Each row was made from one small tree. Brackets hold a mark, then the marks that hang from it, in alphabetical order. Every link used is in the known rows. Write each row's tree.
Known rows:
[U D [T B L]]: |  0.38 |  0.95 |  1.24 | -2.70 |  0.68 |  0.76 | -0.31 | -0.38 |  1.52 | -0.69 |  3.63 | -0.64 |  1.20 |  0.22 |  0.97 |  2.03 |  1.54 |  0.92 |  5.27 |  3.34 |  1.29 |
[G [M E T]]: |  0.40 |  1.85 | -0.26 |  3.66 | -0.01 |  0.39 |  0.86 |  1.56 |  0.16 |  0.35 | -1.30 |  0.10 |  0.21 |  0.17 | -1.24 | -0.82 |  0.59 | -0.49 | -0.85 | -3.96 |  2.16 |
[S [B H [J M]]]: |  0.10 | -0.51 | -0.98 |  2.67 |  0.96 |  0.48 | -0.82 |  0.73 |  1.14 |  0.10 |  0.15 | -0.21 |  1.01 |  0.50 |  0.23 |  0.41 |  0.11 | -0.19 |  1.24 |  2.88 | -0.70 |
[S [B H [J [M E [T L]]]]]: | -0.21 | -1.46 | -1.14 |  0.56 | -0.88 | -0.88 | -0.03 | -0.67 | -0.63 |  0.24 | -1.46 |  0.14 |  0.29 |  0.40 | -0.13 | -0.44 | -1.81 | -0.72 | -2.09 |  0.90 | -1.98 |
[E [M [S [B H]] [T [L J]]]]: | -0.23 | -1.17 | -1.27 |  0.63 |  0.04 | -0.97 |  0.33 | -0.34 | -0.72 | -0.06 | -2.40 |  0.49 | -0.08 | -1.02 | -0.33 | -0.28 | -1.38 | -0.66 | -3.07 | -2.25 | -0.94 |
[G [M E [S [B H]] [T L]]]: |  0.34 | -0.63 | -1.07 |  2.63 | -0.45 | -1.18 |  0.47 | -0.29 | -1.24 |  0.37 | -2.63 |  0.52 | -0.75 | -0.43 | -0.45 | -0.92 | -1.74 | -0.31 | -3.36 | -4.22 |  0.36 |
[G [M E [S B]]]: |  0.15 |  0.81 | -0.43 |  2.34 |  0.24 |  0.15 |  0.06 |  0.57 | -1.37 |  0.18 | -1.76 |  0.17 |  0.40 | -0.16 | -0.78 | -1.01 |  0.09 | -0.08 | -1.48 | -5.12 |  1.53 |
[E [M S [T B]]]: | -0.10 |  0.69 |  0.84 |  2.01 | -0.12 |  0.33 |  0.49 |  1.00 | -0.99 | -0.08 | -1.05 |  0.10 | -0.48 | -0.58 | -1.17 | -0.29 | -0.89 | -0.19 | -0.33 | -2.34 |  1.16 |
[U T]: |  0.43 |  1.67 |  0.84 |  1.73 |  1.57 |  1.32 | -0.02 |  1.33 |  2.40 | -0.45 |  2.16 | -0.73 |  0.83 |  0.46 |  0.12 |  1.17 |  2.60 |  0.50 |  4.45 |  0.59 |  1.80 |
[T [B H [J M]] L]: | -0.11 | -1.32 | -0.49 |  1.79 |  0.67 |  0.39 | -0.91 | -0.56 |  1.14 | -0.07 |  1.60 | -0.01 |  0.48 |  0.13 |  0.93 |  0.60 | -0.74 |  0.86 |  1.60 |  4.63 | -0.91 |
[G M]: |  0.62 |  2.11 | -0.22 |  4.69 |  1.47 |  1.43 |  0.02 |  1.74 |  1.88 |  0.00 |  0.80 | -0.17 |  0.87 |  0.09 | -0.56 |  0.23 |  1.76 |  0.29 |  1.99 | -1.58 |  2.63 |
[S [B H J]]: | -0.04 | -0.08 | -1.02 |  4.72 |  1.82 |  0.19 | -0.51 |  1.70 |  1.89 | -0.11 |  0.12 | -0.31 |  1.51 |  0.29 |  0.36 |  0.52 |  0.13 | -0.53 |  2.21 |  1.98 |  0.13 |
[L [J [M E S T]]]: |  0.01 |  0.44 | -0.57 | -1.15 | -0.99 | -0.23 |  0.66 | -0.03 | -1.20 |  0.14 | -1.88 |  0.36 | -0.80 | -0.21 | -0.85 | -1.03 |  0.31 | -0.31 | -3.11 | -3.20 | -0.24 |
[B S]: | -0.22 |  1.48 | -0.44 |  4.56 |  1.34 |  0.73 | -0.45 |  1.82 |  1.93 | -0.42 |  1.27 | -0.38 |  0.63 |  0.27 | -0.57 |  0.53 |  1.46 | -0.21 |  2.00 |  0.50 |  1.08 |
[G [M E [S B] [T [L J]]]]: | -0.25 |  0.09 | -1.38 | -1.57 | -0.83 | -1.03 |  0.37 | -1.17 | -1.85 |  0.16 | -2.69 |  0.44 | -0.11 | -0.89 | -0.47 | -1.48 | -1.18 | -0.41 | -4.52 | -5.29 | -0.43 |
[U D [J [M E]] [T L]]: |  0.46 |  0.64 |  1.97 | -6.04 | -0.47 |  0.89 |  0.54 | -0.62 |  0.79 | -0.07 |  2.78 | -0.44 |  0.68 |  1.05 |  0.60 |  1.19 |  2.74 |  0.12 |  3.50 |  1.82 |  0.50 |
[T [L J]]: | -0.06 |  0.79 | -0.97 |  1.30 |  1.19 |  0.72 | -0.20 | -0.16 |  1.77 | -0.66 |  1.78 | -0.14 |  1.39 | -0.36 |  0.11 |  0.83 |  1.31 |  0.28 |  1.84 |  0.47 |  0.43 |
[L J]: |  0.07 |  1.51 | -0.81 |  2.37 |  1.67 |  1.04 | -0.04 |  1.12 |  2.02 | -0.51 |  1.27 | -0.25 |  1.29 | -0.13 | -0.15 |  0.57 |  2.04 |  0.04 |  2.36 |  0.03 |  1.36 |
[G [M E [S [B J]] T]]: | -0.30 |  0.61 | -0.53 |  1.88 | -0.31 | -0.82 |  0.43 |  1.31 | -1.46 |  0.57 | -3.51 |  0.19 | -0.08 | -0.23 | -0.56 | -2.04 | -1.35 | -1.19 | -3.91 | -4.51 | -0.01 |
[E [M [S [B H J]] [T L]]]: | -0.40 | -1.45 | -0.54 |  3.11 |  0.06 | -1.07 |  0.26 |  0.90 | -0.39 |  0.13 | -2.69 |  0.32 |  0.05 | -0.52 | -0.08 | -0.57 | -2.25 | -1.20 | -3.01 | -0.87 | -1.31 |
[L [J [M E]]]: | -0.11 |  0.68 | -0.74 | -0.09 |  0.07 |  0.89 |  0.07 | -0.14 | -0.06 | -0.04 |  0.07 |  0.14 |  0.97 |  0.24 | -0.49 | -0.23 |  1.64 |  0.17 | -0.11 | -0.80 |  0.28 |

Write each row's tree:
|  0.06 |  0.32 |  0.45 |  2.62 | -0.36 |  0.01 |  0.80 |  0.82 | -0.23 | -0.26 | -1.08 |  0.23 | -0.30 | -0.44 | -1.13 | -0.10 | -0.70 | -0.63 | -1.59 | -2.97 |  0.63 | => [E [M S [T L]]]
| -0.43 |  0.92 | -0.66 |  1.00 | -0.02 | -0.07 | -0.56 | -0.24 |  0.47 |  0.03 |  0.46 | -0.08 | -0.54 | -0.54 | -0.41 | -0.30 | -1.02 |  0.29 | -0.91 | -0.27 |  0.18 | => [G [M [T [B S] L]]]
|  0.86 | -0.73 |  1.31 | -5.59 |  0.20 |  0.08 | -0.15 | -1.05 |  0.80 | -0.08 |  2.12 | -0.41 | -0.27 |  0.41 |  1.29 |  1.69 |  1.55 |  0.30 |  2.92 |  2.64 | -0.54 | => [U D [J [M [S [B H]]]] [T L]]
|  0.18 | -0.29 |  2.44 | -7.91 | -0.85 |  0.31 |  0.17 | -1.75 | -0.97 | -0.06 |  2.28 | -0.25 | -0.39 |  0.40 |  0.98 |  0.70 |  1.40 |  0.65 |  2.22 |  1.37 | -0.16 | => [U D [J [M E S]] [T B L]]
| -0.10 |  0.07 | -1.01 | -2.82 | -1.32 | -0.58 |  0.26 | -1.02 | -2.21 |  0.10 | -2.27 |  0.18 | -0.48 | -0.32 | -0.91 | -1.00 | -0.52 | -0.52 | -3.33 | -3.44 | -1.10 | => [L [J [M E [S B] T]]]
|  0.79 | -0.07 |  0.79 | -3.38 | -0.32 |  0.23 |  0.33 | -0.70 |  1.18 | -0.05 |  2.68 | -0.22 | -0.44 |  0.28 |  0.26 |  1.69 |  0.32 |  0.12 |  3.21 |  4.29 |  0.21 | => [U D [J [M [T [B H] L]]]]
| -0.79 | -1.45 | -0.83 |  1.58 |  0.59 | -0.15 | -1.48 | -0.46 |  1.13 |  0.02 |  1.06 |  0.02 | -0.14 |  0.08 |  1.00 |  0.15 | -0.95 |  0.58 | -0.02 |  5.14 | -1.98 | => [T [B H [J M] S] L]
|  0.27 | -0.76 | -0.08 |  1.33 | -0.83 | -0.46 |  0.33 | -0.30 | -1.43 |  0.33 | -1.28 |  0.39 | -1.59 | -0.01 | -0.59 | -0.41 | -1.15 |  0.42 | -1.37 | -0.99 |  0.25 | => [J [M E S [T [B H]]]]
|  0.11 | -0.58 | -0.39 | -1.78 | -1.88 | -0.60 |  0.20 | -1.63 | -2.31 | -0.16 | -1.25 |  0.12 | -0.63 | -0.03 | -1.14 | -0.40 | -1.57 | -0.31 | -2.46 | -3.17 | -1.10 | => [J [M E [S B] [T L]]]
|  0.62 |  0.39 |  1.31 | -4.10 | -1.51 | -0.27 |  1.13 | -0.26 | -0.81 | -0.01 |  0.41 |  0.07 | -0.71 |  0.38 | -0.46 |  0.20 |  0.62 | -0.92 | -0.39 | -1.01 |  0.12 | => [U D [J [M E S [T L]]]]
|  0.28 | -1.08 | -0.52 |  2.57 | -0.07 | -0.65 |  0.10 |  0.48 |  0.86 |  0.15 | -0.93 |  0.26 | -0.99 | -0.05 |  0.34 | -0.22 | -1.12 | -0.22 | -1.90 |  1.43 | -1.23 | => [B H [J [M S [T L]]]]
|  0.46 |  0.13 | -0.98 |  3.84 | -0.02 | -0.85 |  0.56 |  0.86 | -1.08 |  0.58 | -3.10 |  0.45 | -0.77 | -0.30 | -0.78 | -1.12 | -0.95 | -0.49 | -2.87 | -4.67 |  1.11 | => [G [M E [S [B H]] T]]
| -1.04 | -1.06 | -1.65 |  0.40 |  0.07 | -1.32 | -0.23 | -0.92 | -0.19 | -0.04 | -0.63 |  0.38 | -0.49 | -0.59 |  0.22 | -0.46 | -1.27 | -0.04 | -2.18 |  0.79 | -1.26 | => [M E [T [B H S] [L J]]]
| -0.38 |  0.10 | -0.73 | -1.55 | -0.74 | -0.73 |  0.31 | -1.21 | -1.81 |  0.23 | -1.72 |  0.55 | -0.77 | -1.12 | -0.11 | -1.55 | -1.31 |  0.38 | -3.87 | -3.87 |  0.09 | => [G [M E S [T B [L J]]]]
| -0.16 | -0.97 | -0.86 | -0.86 | -0.65 | -0.68 |  0.24 | -0.85 | -1.52 |  0.34 | -1.81 |  0.59 | -1.37 | -0.53 | -0.15 | -0.80 | -0.81 |  0.40 | -2.69 | -0.80 | -0.56 | => [L [J [M E S [T [B H]]]]]
| -0.53 |  0.06 |  0.20 |  2.64 |  0.75 |  0.23 | -0.16 |  1.73 | -0.55 |  0.00 | -1.86 | -0.04 |  1.16 | -0.24 | -0.40 | -0.65 | -0.50 | -1.00 | -1.07 | -1.81 | -0.17 | => [E [M [S [B J]]]]
|  0.52 | -0.34 | -0.10 |  1.72 | -0.17 |  0.05 | -0.04 | -0.06 | -0.17 |  0.07 | -0.12 |  0.10 | -1.60 | -0.22 | -0.36 |  0.35 | -0.82 |  0.62 |  0.22 |  0.68 |  0.42 | => [J [M S [T [B H]]]]
| -0.29 | -0.81 |  1.52 | -5.18 | -0.96 | -0.38 | -0.29 | -0.98 | -1.19 |  0.02 |  0.69 | -0.06 |  0.35 |  0.36 |  1.38 | -0.10 | -0.01 |  0.46 |  0.03 |  2.05 | -1.02 | => [U D [T [B [J [M E S]]] L]]
|  0.00 |  0.31 | -0.28 |  0.73 | -0.39 |  0.24 | -0.06 |  0.27 |  1.16 | -0.14 |  0.58 | -0.22 |  0.26 |  0.26 | -0.23 |  0.14 | -0.47 | -0.47 | -0.17 |  1.73 | -1.05 | => [B [J [M [T L]]]]
|  0.44 |  1.80 |  2.38 | -4.09 |  1.39 |  1.33 |  0.12 |  0.77 |  2.04 | -0.36 |  4.01 | -0.93 |  0.81 |  0.48 |  0.86 |  1.84 |  3.01 |  0.31 |  6.81 |  3.33 |  1.88 | => [U D J [T B]]
| -0.53 | -1.25 | -0.80 |  0.30 | -1.11 | -0.81 | -0.43 | -1.30 | -0.80 |  0.13 | -0.23 |  0.30 | -1.13 |  0.09 | -0.32 | -0.13 | -1.66 |  0.27 | -1.82 |  1.53 | -1.32 | => [J [M E [T [B H S] L]]]
| -0.37 | -2.23 | -0.23 |  1.09 | -0.26 | -0.59 | -0.51 | -0.91 | -1.03 |  0.18 | -0.64 |  0.50 | -0.40 | -0.01 |  0.80 | -0.66 | -1.56 |  0.60 | -1.64 |  1.43 | -1.24 | => [T [B H [J [M E S]]] L]
| -0.24 | -0.90 | -0.56 |  3.85 |  1.60 |  0.10 | -0.70 |  0.27 |  1.83 | -0.30 |  1.52 | -0.09 |  0.90 | -0.09 |  1.00 |  0.69 | -0.72 |  0.51 |  2.39 |  3.87 | -0.12 | => [T [B H J] L]
|  0.55 |  1.46 |  2.36 | -6.35 |  0.48 |  1.63 | -0.17 | -0.23 |  1.35 | -0.11 |  3.95 | -0.86 |  0.44 |  0.73 |  0.80 |  1.73 |  2.94 |  0.73 |  6.09 |  4.02 |  1.05 | => [U D [J M] [T B]]
|  0.07 | -1.05 |  1.19 | -2.15 |  0.04 | -0.43 | -0.18 |  0.51 | -0.35 |  0.43 | -0.26 |  0.10 | -0.10 |  0.51 |  1.53 | -0.18 |  0.51 |  0.38 |  0.46 |  2.93 | -0.21 | => [U D [T [B H [J [M E S]]]]]
| -1.21 | -0.24 | -0.16 |  0.40 | -0.23 |  0.09 | -0.99 |  0.26 | -0.70 |  0.23 | -0.13 | -0.04 |  0.36 |  0.46 | -0.02 | -0.96 | -0.45 | -0.11 | -1.00 |  1.98 | -1.32 | => [T [B [J [M E]] S]]
|  0.16 | -0.26 |  1.90 | -4.46 | -0.36 |  0.62 |  0.32 | -1.14 | -0.29 |  0.00 |  1.35 | -0.17 | -0.76 |  0.50 |  0.40 |  0.09 |  1.71 |  0.55 |  0.95 | -1.01 | -0.37 | => [U [J [M E S]] [T L]]
| -0.18 |  0.47 |  1.19 | -2.52 |  0.87 |  0.34 | -0.51 |  0.27 |  1.79 | -0.48 |  2.84 | -0.65 |  1.53 |  0.25 |  1.61 |  1.25 |  0.99 |  0.33 |  4.11 |  4.52 |  0.18 | => [U D [T [B J] L]]
|  0.07 |  0.17 |  0.44 | -0.63 | -1.33 |  0.03 |  0.31 | -0.61 | -2.02 |  0.04 | -0.89 |  0.14 | -1.19 | -0.04 | -1.03 | -0.58 | -0.88 |  0.25 | -1.31 | -2.09 |  0.19 | => [J [M E S [T B]]]
